(in the rows, 128 means zero)
Known rows, with every step that occurs:
s > h > g > j: [115 151 149 125 116 101  82 104 128 147 127 153 111 127 164 128 183  79
 103 116 138 133 143 134 106 175 169 110  83 103 141 122 148 123 180 142
 114  82  89 141 160 105 142  89 100 121  96  86 162 123 126 141  54 122
 105 134 147 150  65 111 126 147 120 163 159  90 152 107 117 124 115 141
 115 132 164 133]
v > b > z > g > j > q: [138 107 237 139  85  63  92 132  83 140 151 166 119  90 123 163 141  78
 104 150 175 136 115 146 152 172 149  95  81 130  95 161  99 126  91 146
 130  59  91 111 134 139 111  88  98 147  84 138 123 102 125 139 116 161
 106 179 137 135 107 111  46 192 190 203 117  69 192  83 123 164 126 135
 133  80 164 116]
q > j > b > z > g: [142  60 215 142  73  44  93 124 128 145 138 115 105 136  92 166 106  55
 109 116 148 152 151 130 177 143 142  86  87 130  97 179 134  99  71 161
 152 105  93 134 101 138 136 111  78 129  64 115 157 129 144 133 102 128
 102 145 131 112 124 140  51 190 202 155 122 100 167 132 151 156 137 130
 132  93 163  96]
q > j > b > z > g > h: [134  65 212 121  69  50  95 126  98 126 131 129 100 131  94 162  98  79
  98  99 128 197 139 121 145 132 130 117  79 143 119 176 122 112  64 146
 159 100  90 132 109 164 161  95  93 124  45 144 177 127 128 124 130 118
 107 130 122 148 122 120  43 181 172 150 131  91 154 152 170 154 132 138
 132 113 154  84]
a > h > g > j: [112 138 144 126  96  61  98 119 139 135 115 133 134 124 168 127 191  94
 104 151 145 146 136 152 122 127 166 151 108  75 156 114 140 119 179 167
 119  42 111 126 132 128 120 106  96 120  90  75 113 142 119 126  97 132
  96 144 168 147  90  74 119 129 147 143 130  95 154 109 148 110  95 128
 120 120 160 105]
z > b > v: [135  79 137 117 113 106 101 127 158 128 123 124 128 100 145 141 107 122
 111 144 119 152 137  95 128 176 120 116 128 142 122 204 148 137 123 119
 129 130 151 114  92 151 132 127 108 153 120 130 114 157 140 113 141 118
 107 122  99 138  86 126 101 118 150 106  97 105 100  89 188 162 169 147
 141 117 132 123]
a > h > s: [142 147 137 120 105 122 117 132 112 121 113 111 108 129 159 114 134  98
 134 105 150 182 117 168 105  99 128 139 109  92 158  96 129 124 135 163
 130  67  94 161 132 161 163 135 128 123 124 142 126 140 150 110 105 147
 116 135 161 154 130  60  81 102 124 101 150 134 130 147  88 128 128  95
  95 136 131 128]
q > j > b: [113  80 172 128 112  82 102 142 137 130 106 135  95 122 135 135 120 110
 114 129 128 126 126 165 156 128 132  98 101 141 108 180 137 104 113 190
 160  95 138 145 104 120 128 134  99 120  93 123 149 124 128 129 112 129
 112 118 120 143 131 149  81 169 160 114 109 111 165 141 145 141 138 148
 143 141 131 120]
p > h > g > j > b > z: [143  79 197 130  68  39  91  82 105 160 126 103 122 101 156 136 141  79
  88 102 135 120 104 109 131 135 149 135  96 106 119 184 136 122  89 161
 103 100 120 122 108 110 154  90  90 108  65  89 138 135 116  92  88 122
  69 160 125 124  98 104  98 121 165 163 142  64 136 161 133 159  93 142
 135 152 149  94]
h > g > z > b: [124 100 133 125  74  69 112 124 152 139 151 150 141 116 159  96 103 100
 114 153 142 121 131  70 142 174 160 130 123 119 139 172 148 215  77 101
  81 173 158 108 105 175 134 130 126 125 115 120 145 123 148 125 159 102
 111 156 166 124  33 113 133 124 145 123 121  77  80  86 186 149 132 147
 130 144 137  83]
b > z > g > h > s: [170 124 167 116  77 103 111 110  83 118 147 108 109 143 118 154  98  58
 137  78 141 215 113 120 122 108 131 113  80 118 144  98 109 132  62 105
 109 119  68 160 124 169 191  99 123 128  92 157 152 130 152 113 130 130
 125 153 154 143  96  73 102 156 126 150 158 110 109 159 129 153 139  90
 100  94 143 101]
j > b: [125 113 142 116 106  85 113 117 109 132 124 122 135 125 137 110 103 125
 105 122 134  99 125 134 142 110 121 109 123 130 113 174 142 127  69 141
 133 125 161 118 100 141 160 135 123 136 110 136 139 114 150 107 134 133
 128 129 121 148 141 152  94 140 147 114 120 127 158 138 131 131 131 154
 160 154 122 128]
v > b > z > g > h > s: [163 109 197 107  49 103 112 129  69 137 165 110 117 131 134 152  97  66
 135  92 150 194 117 136 110 141 135 126  77 139 135 122 119 150  51  88
 117  78  94 157 124 201 187 111 124 126  73 176 154 119 155 104 146 146
 127 142 130 154  96  88  55 161 148 160 163  95 128 167 110 161 147 107
 113 104 139  92]
v > g > z: [114 130 122 142  85 121 126 112 146 144 178 156 142 128 129 107 147 118
 134 107 139 131 108  77 131 131 166 136 117 136 124 140 142 153  86 103
  95 172 121 101 136 159 155 136 145 120 121 103 124 109 138 109 129 131
 112 146 142 122  74 118  82 136 141 134 129 103 113 118 125 131 110 131
 130  96  93  90]
a > h > g > j > b > v: [119  93 146 127  73  25  74  94 144 154 117 127 132 108 154 146 192  73
  80 139 139 127 129 132 126 149 162 121 110  85 145 205 159 114 164 185
 129  41 132 103  96 149 137  98  96 149  99  65 107 145 131 114 115 145
 103 127 131 175  69  93  52 130 180 120 117  70 155 108 169 133  99 160
 150 127 152  93]
s > h > g: [122 168 123 114 110 102  86 123 124 153 140 142 104 138 144  97 147  94
 129 119 142 120 156 131 118 177 144 129 103 117 162 114 150 142 156 101
 101 109 110 131 161 127 153 115 145 116  77  81 151 128 146 122  90 120
 139 144 145 146  76 127 119 123 121 154 165 112  94 109 114 131 110 125
 109 176 165 130]
b > v: [132  96 107 133 121 139 103 116 156 144 124 135 145 117 123 152 134 129
 117 137 123 126 147 111 127 154 135 122 149 129 118 148 144 113 157 129
 131 126 126 120 120 133 129 110 126 148 148 120 103 143 122 126 123 130
 123 125  93 145 108 116  97 128 145 124 119 120 120 116 163 147 135 156
 127  98 131 119]
s > h > g > z > b > v: [116  98 133 125  84  89  81 123 172 162 149 151 109 106 159 111 114  92
  92 136 148 116 157  70  99 239 162 115 114 116 139 197 175 200 123  97
  86 170 135  93 112 168 153 108 133 151 124  99 145 130 156 119 110 110
 120 156 116 164  19 115 101 118 145 131 156  70  49  70 184 169 167 154
 129 130 132  88]
h > s: [153 136 134 126 133 150 130 127 118 125 119 126 103 137 142 130 109  99
 138 110 132 154 103 148 131 115 130 113  99 123 148 111 121 130 114 142
 123 115 116 173 132 121 155 147 132 121 142 141 131 120 142 130 106 129
 125 136 157 137 124  92 114 121 110 112 139 120 133 141  97 137 128 111
 119 121 122 129]
g > z: [113 114 115 132 106 128 123 114 148 131 135 141 146 121 133 122 104 125
 108 122 149 136 119 105 106 144 155 124 131 113 125 135 144 173 105 122
 120 167 119 116 123 151 138 124 147 130 165 131 131 116 135 120 139 136
 121 136 124 134 114 132 127 123 124 116 140 119 104 116 142 134 129 149
 124 104 108  98]
s > h: [126 147 130 128 127 132 122 125 122 131 126 123 113 132 138 121 138 117
 118 131 136 142 157 140  94 166 125 128 102 117 140 120 133 132 144 124
 135 126 100 129 156 120 163 109 137 128 124 131 149 130 137 128  78 139
 138 124 124 147 131 130  93 130 112 130 155 143 115 113 111 129 137 119
 116 139 143 149]
h > g > z > b > j > q: [120  84 182 127  92  73  80 164 138 151 153 197 120  95 153 101 102  72
 101 127 137 148 119  74 185 181 124  75 129 114 120 190 125 191  98 111
 107 136 126 115 107 190 137 118 121 145 141 112 108  95 162 109 133 123
 118 159 185 140  25 126 103 115 188 163 103  46 118  42 199 157 132 126
 101 144 116  65]
s > h > g > z: [105 140 107 127  76 107  97 115 147 149 148 154 124 135 147 100 130  89
 113 114 159 110 143 100  98 204 169 128 125 108 144 125 163 186 127 106
  83 177  90 108 162 153 142 102 154 119 123 100 163 112 154 128  96 123
 131 149 145 154  56 114 137 130 118 147 187 103  72 102 122 141 115 138
 111 130 145 106]
j > b > v: [127  78 136 117 101  83  89 113 133 148 122 126 135 119 132 146 113 122
  93 125 114  98 135 123 131 145 120 106 140 134 123 214 152 114  92 144
 135 115 154 110  85 145 145 113 113 146 129 122 112 128 144 100 135 134
 116 120  84 158 115 122  69 136 160 106 108 106 123 146 170 155 144 154
 157 140 126 116]
b > z > g: [152 118 162 144  97  90 110 118 118 137 169 111 136 138  91 149 103  81
 128 115 140 141 159  88 143 152 134 106 106 126 117 117 115 127  75 114
 122 135  75 120 116 145 126 116 117 125 109 123 149 143 136 143 124 129
 127 161 145  98 117 130  99 156 152 166 136 129 139 124 146 143 127 121
 137  91 149  98]
p > h > g > j > q: [119 159 190  96 109  65  60 127 154 125 108 172 132  94 163 133 169  92
 106  80 137 145  73 146 141 130 145 164  73  93 161 137 121 109 168 155
 100  69 114 128 151  93 108 100  83 130  82  79 101 123 100 118  99 120
 119 173 163 158  84  71 104 100 141 181 144  64 152 100 107 130  89 114
 114 142 138 116]

Rows:
[115 111 181 152  91  78 108  91 127 126 148 145 133 115 155 130 189 117
 110 101 130 110 111 117 155 126 149 118  78 134 109 191 134  99  95 168
 119  66 157 126 130 115 138 131  97 119  73  93 139 100 134 118 113 133
 100 119 135 149  93 131  52 163 156 126  96  83 188 133 142 123 111 139
 165 138 122 123] -> v > g > j > b
[154  87 178 135  76  51 101 114  93 141 159  98 116 132 100 127  97  66
 111 123 147 111 139 111 161 134 125  86 100 122 103 183 137 123  30 119
 110 128 109 110  78 158 154 111  97 136  87 134 145 127 160 121 129 137
 136 153 140 121 131 148  64 165 188 158 121 114 144 133 156 159 128 133
 150 115 155  97] -> j > b > z > g
[145 135 127 105 112 143 151 108  98 109 105 137  88 131 156 116 123 108
 129  77 109 206  91 160 104 103 114 136  93 134 154 104 112 134 106 132
 109 106 114 169 140 162 194 119 141 123 117 153 140 122 134 105 124 135
 134 126 144 173  99  75 117 113  86 104 143 106  98 162 111 137 140 101
 102 142 106 127] -> g > h > s
[124 115 126 105  78  69  79 104 117 138 140 133 137 108 128 128 154 123
 111  71 109 152 113  94 135 120 132 147 111 142 132 205 142 105  84 114
 104 104 168 107 101 174 193 127 147 145  72 113 120 114 155  86 162 137
 131 103  80 181  80 119  13 138 159 115 104  74 124 152 151 140 135 132
 150 154 124 109] -> j > b > v > g > h
[125 111 195 130  96  72  88 101 136 132 139 131 128 125 123 153 144  73
  98 110 132 108 116 132 159 133 145 103  86 117 123 180 154  98  86 179
 144  56 116 136 103 126 127 115  76 141  71 102 155 124 126 128 118 122
 127 128 148 159 116 150  88 186 153 138 103  94 178 111 165 123 129 137
 167 129 147 109] -> z > g > j > b
[153 144 155 119 108 150  89 119 125 124 124 125 106 117 165 134 108 108
 152  76 110 172  93 153 102 116 117 182  88 116 153 112 122 116 111 142
 110 113 103 170 137 127 153 132 111 119 105 141 119 148 139 104 105 123
 120 133 137 139 134  72 103  94 104 120 156 122 111 164  82 134 136  98
  96 157 104 121] -> p > h > s
[140  82 199 151  86  78 117  79  89 136 118 118 117 109 141 142 120  97
  86 129 149 128 124 131 135 126 145  74 114 131  89 184 124 122  86 184
 143 104 117 113  89 123 159 105  95 119 132 133 151 119 128 120  85 137
  66 149 118 132 121 130  92 148 157 132 120  83 160 143 168 167 125 157
 156  94 144 129] -> g > j > b > z
[135  98 183 162  85  59 114  76  91 144 155 118 113 125 127 140 161 109
 100 122 130 131 113 101 155 121 157  90  98 138  97 194 113  97  67 168
 113  98 136 110 115 120 176 109 111 110  84 106 143 113 142 111  93 142
  64 145 130 131  81 114  39 168 183 153 111  65 175 145 149 152 118 149
 161 119 133 118] -> v > g > j > b > z
[119 101 143 126  99 117 131 134 140 119 142 150 136 113 153 100  92 121
 104 143 141 145 129  91 123 160 126 122 132 134 110 176 149 209  70 130
 119 180 146 114  96 176 141 128 124 135 129 151 145 129 145 118 144 124
 112 141 129 120  86 124 127 118 138 108 123 101  99  99 179 156 162 150
 138 117 109 109] -> g > z > b
[127 100 180 144  78  89  93 152 143 133 181 200 119  88 136 106 123 109
 121 102 132 172 117  54 181 164 119  83 109 146 109 185 117 168  89 114
 116 125 150  92 115 185 163 132 128 148 117 130 104  97 158 114 109 141
 128 147 165 131  49 119  53 135 190 133 105  53 148  52 173 148 136 131
 117 107  86  80] -> v > g > z > b > j > q
[151 103 203 133 114  54 105 118 108 124 143 158 121 108  89 159 122  58
  92 118 161 177 117 129 168 143 144  86  89 116 102 140 103 100 129 166
 126  82  50 112 128 115 123  86  78 148 108 110 123 118 114 144  95 126
  91 190 169 127  92 101 102 168 172 194 123  82 185  84 132 152 121 131
 133  62 159 117] -> b > z > g > j > q
[141  86 143 147  78  75 128 108  68 147 136 104 112 118 120 112  89 115
 104 140 149 118 141 120 132 123 117  84 125 130  96 185 125 132  48 140
 129 149 141 108  89 146 158 114 132 122 123 152 139 114 161 101 106 145
 101 155 111 126 124 145  76 128 166 137 125 113 128 157 148 166 121 141
 153 125 125 124] -> j > b > z
[121 134 167 126  88  60  85  99 122 148 116 139 101 118 177 119 171  78
  94 120 148 101 138 148 128 164 157  95  83 102 129 177 152 115 131 166
 114  63 132 127 132 113 161 103 113 121  80  84 168 113 144 120  76 119
 114 135 137 178  74 137  87 152 137 137 147  78 148 118 126 141 119 150
 152 168 160 133] -> s > h > g > j > b
[125  72 190 148  87 137 119 146 152 141 156 150 106 119 156 125  92 114
 116 135 127 161 135  65 122 164 125  81 138 148 105 184 142 183  80 132
 141 144 122 116  88 187 148 127 118 145 154 132 129 117 149 111 120 123
 122 102 126 123  89 133 120 124 157 115 105  87 121  82 210 146 154 150
 120 111 100  73] -> g > z > b > j
[120 109 128 148 109 111  97  92 174 155 145 132 142 119 118 180 200 123
 120 102 105 136 125  93 139 149 156 125 111 135 106 167 132  78 178 160
 118  70 115 123 124 111 113 105 109 139 110  75 106 120 108 131  96 119
  94 131 108 142  63  95  68 172 152 142 100  67 176 113 157 133 127 142
 147  67 125 116] -> b > v > g > j
[111 123 137 123  68  86 101 134 143 156 136 152 123 119 174  84 117 101
 107 132 157 130 154  87 109 213 155 117 102 120 145 158 160 208  89 101
  83 167 136 113 138 167 163 116 131 127 112 112 173 131 158 122 119 113
 123 153 157 128  39 125 128 113 125 135 157  85  74  81 148 155 151 138
 133 147 137 105] -> s > h > g > z > b
[171  98 189 101  54  66 102  98  59 125 140 108  97 131 124 129  83  53
 117  81 152 193 105 138 140 109 112 102  76 130 132 151 115 132   4 126
 112  95  94 163 100 184 218 108 123 132  68 168 158 122 168  93 125 135
 123 140 136 160 109  87  51 146 143 134 143 101 110 175 138 161 137 109
 133 137 138  85] -> j > b > z > g > h > s
[143  99 183 140  72  52 106  82 100 156 126 119  87 118 159 118 143  65
  80 131 161 107 136 124 119 168 147  75  89 111 115 180 144 129 105 169
 119  81 106 116 120 121 186  79 112 114  79  96 172 111 144 128  42 130
  70 163 133 141  76 122  88 149 154 177 157  63 132 137 139 162 121 150
 153 148 169 115] -> s > h > g > j > b > z
[145 100 160 147  89 115 132 120  81 160 159 109 121 129 126 133 109 117
 133 160 157 101 137 116 107 157 127 100 134 137  93 157 121 159  87 111
 130 135 135 105 111 151 171 113 132 120 107 156 118 116 146 129 132 159
  97 145  93 118 128 132  80 148 171 149 142 118 123 147 116 170 126 138
 133 100 130 124] -> v > b > z
[115  60 167 138 111  78 106 129 164 147  94 137 104 108 119 169 123 110
 105 124 117 118 145 140 140 144 132  98 119 140 100 209 153  92 137 185
 164  86 139 128 100 119 125 108  95 135 117 109 108 136 128 123 116 128
  96 110  75 161 119 119  41 168 165 112 103  94 166 132 167 157 140 174
 144 121 130 107] -> q > j > b > v
[144  97 199 129 130 100 100 170 110 126 130 180  85 101 146 120 104 115
 109 124 119 175 126 108 178 142  93  68 115 140 115 186 106 142 111 146
 148  99 127 121 105 153 141 126  99 168 119 142  93 116 142 112 122 145
 128 124 150 133 108 132  74 119 176 146  90  75 152  64 187 152 141 131
 119 131 112 113] -> z > b > j > q
[128  80 190 168  83 129 101 131 155 153 200 156 103 119 150 125 128 128
 137 119 109 146 137  34 162 157 143 112 113 156 102 181 130 167  64 121
 113 135 135 100 101 197 157 138 129 135 117 125 128 117 152 109 126 124
 114 103 157 116  57 127  75 137 175 116  99  73 134  97 196 144 152 146
 125 122 106  62] -> v > g > z > b > j
[122 124 155 136 118  91 112  90 162 149 130 129 131 116 154 156 174  91
 119 125 133 111 118 123 144 148 164 130 104 114 134 124 130 129 160 154
 121  75 120 151 134 113 100 109 104 117 105  79 120 121 104 129  96 110
 100 156 156 140  73 110 142 150 134 162 125  77 155 100 151 126  92 140
 141 129 152 113] -> h > g > j
[119 123 161 135 120  84  83 120 153 136 136 175 143  93 123 164 192 114
 102  98 118 145  98 111 163 144 153 108 104 133 113 168 133  81 184 169
 120  61 111 113 143 111 111 108 106 151 112  82  70 114 106 137  99 153
  96 169 119 163  64  92  29 152 174 163  96  57 180  85 133 131 122 138
 135  80 127 116] -> b > v > g > j > q
[129  77 182 147  91 110  99 139 156 161 168 156 103 122 163 116 107  94
 116 137 124 133 142  59 154 186 141  95 126 128 125 173 147 197  83 119
 106 131 133 119  98 194 154 129 126 131 142 115 135 118 157 110 137 115
 116 119 153 122  36 122 122 131 158 133 120  57 101  82 218 154 137 150
 112 118 124  46] -> h > g > z > b > j
[124 133 159  87  97 105  99 133 120 106 145 127 122 140 123 145 140 105
 127  85 116 185 127 113 141 133 128 158 102 133 159 111 132 131 106  94
 107 111 108 136 138 180 139 109 119 136  62 123 160 143 127 122 159 121
 163 124 136 149 117 117 121 141 121 148 132 124 132 124 135 116 137  97
 112 118 150 105] -> z > g > h
[115 124 128 117  75 106  85 112 163 151 149 149 141 118 157 115 115 115
 130 105 137 117  96  70 106 150 160 182 123  99 147 143 151 176 101 103
  61 174 113 124 143 147 134 124 137 118 107  93 124 137 120 101 135 113
 129 155 143 127  78  94 139  87 124 151 156  96  71 135 131 129 107 127
 105 157 117  62] -> p > h > g > z
[136  93 174 138 104  97 100 105 169 130 145 135 125  96 145 163 175 120
 113 128 106 159 126  84 153 169 161 119  97 143 107 213 140 105 142 160
 109  73 161 111 103 129 115 127  70 147  94  88 109 146 124 127 129 121
  80 121 118 136  47 109  57 157 169 125  90  53 160  83 187 147 163 153
 156  86 135 116] -> z > b > v > g > j
[127  95 191 137 114 123  90 167 102 137 150 177 103  98 138 136 110 126
 121 133 145 113 110 142 157 146 114  79 135 129 107 171 106 130 127 142
 159  63 131 112 131 151 142 130 133 154 104 147  94  89 152 120 130 164
 146 114 122 150 131 145  36 133 190 156 106  76 186  92 138 147 107 145
 111 139 109  98] -> v > b > j > q
[ 99  75 150 154  68  82  90 106 185 154 147 146 127 112 118 159 138  99
 104 103 121 140 119  79 152 160 172  98 113 143 103 222 151 114 100 168
 126 123 146 113 104 151 141 116 116 135 115  89 120 111 135 105 120 133
  95 122  86 161  66 119  19 173 180 115  98  72 142 122 172 149 136 183
 135  90 111  75] -> q > j > b > v > g > z
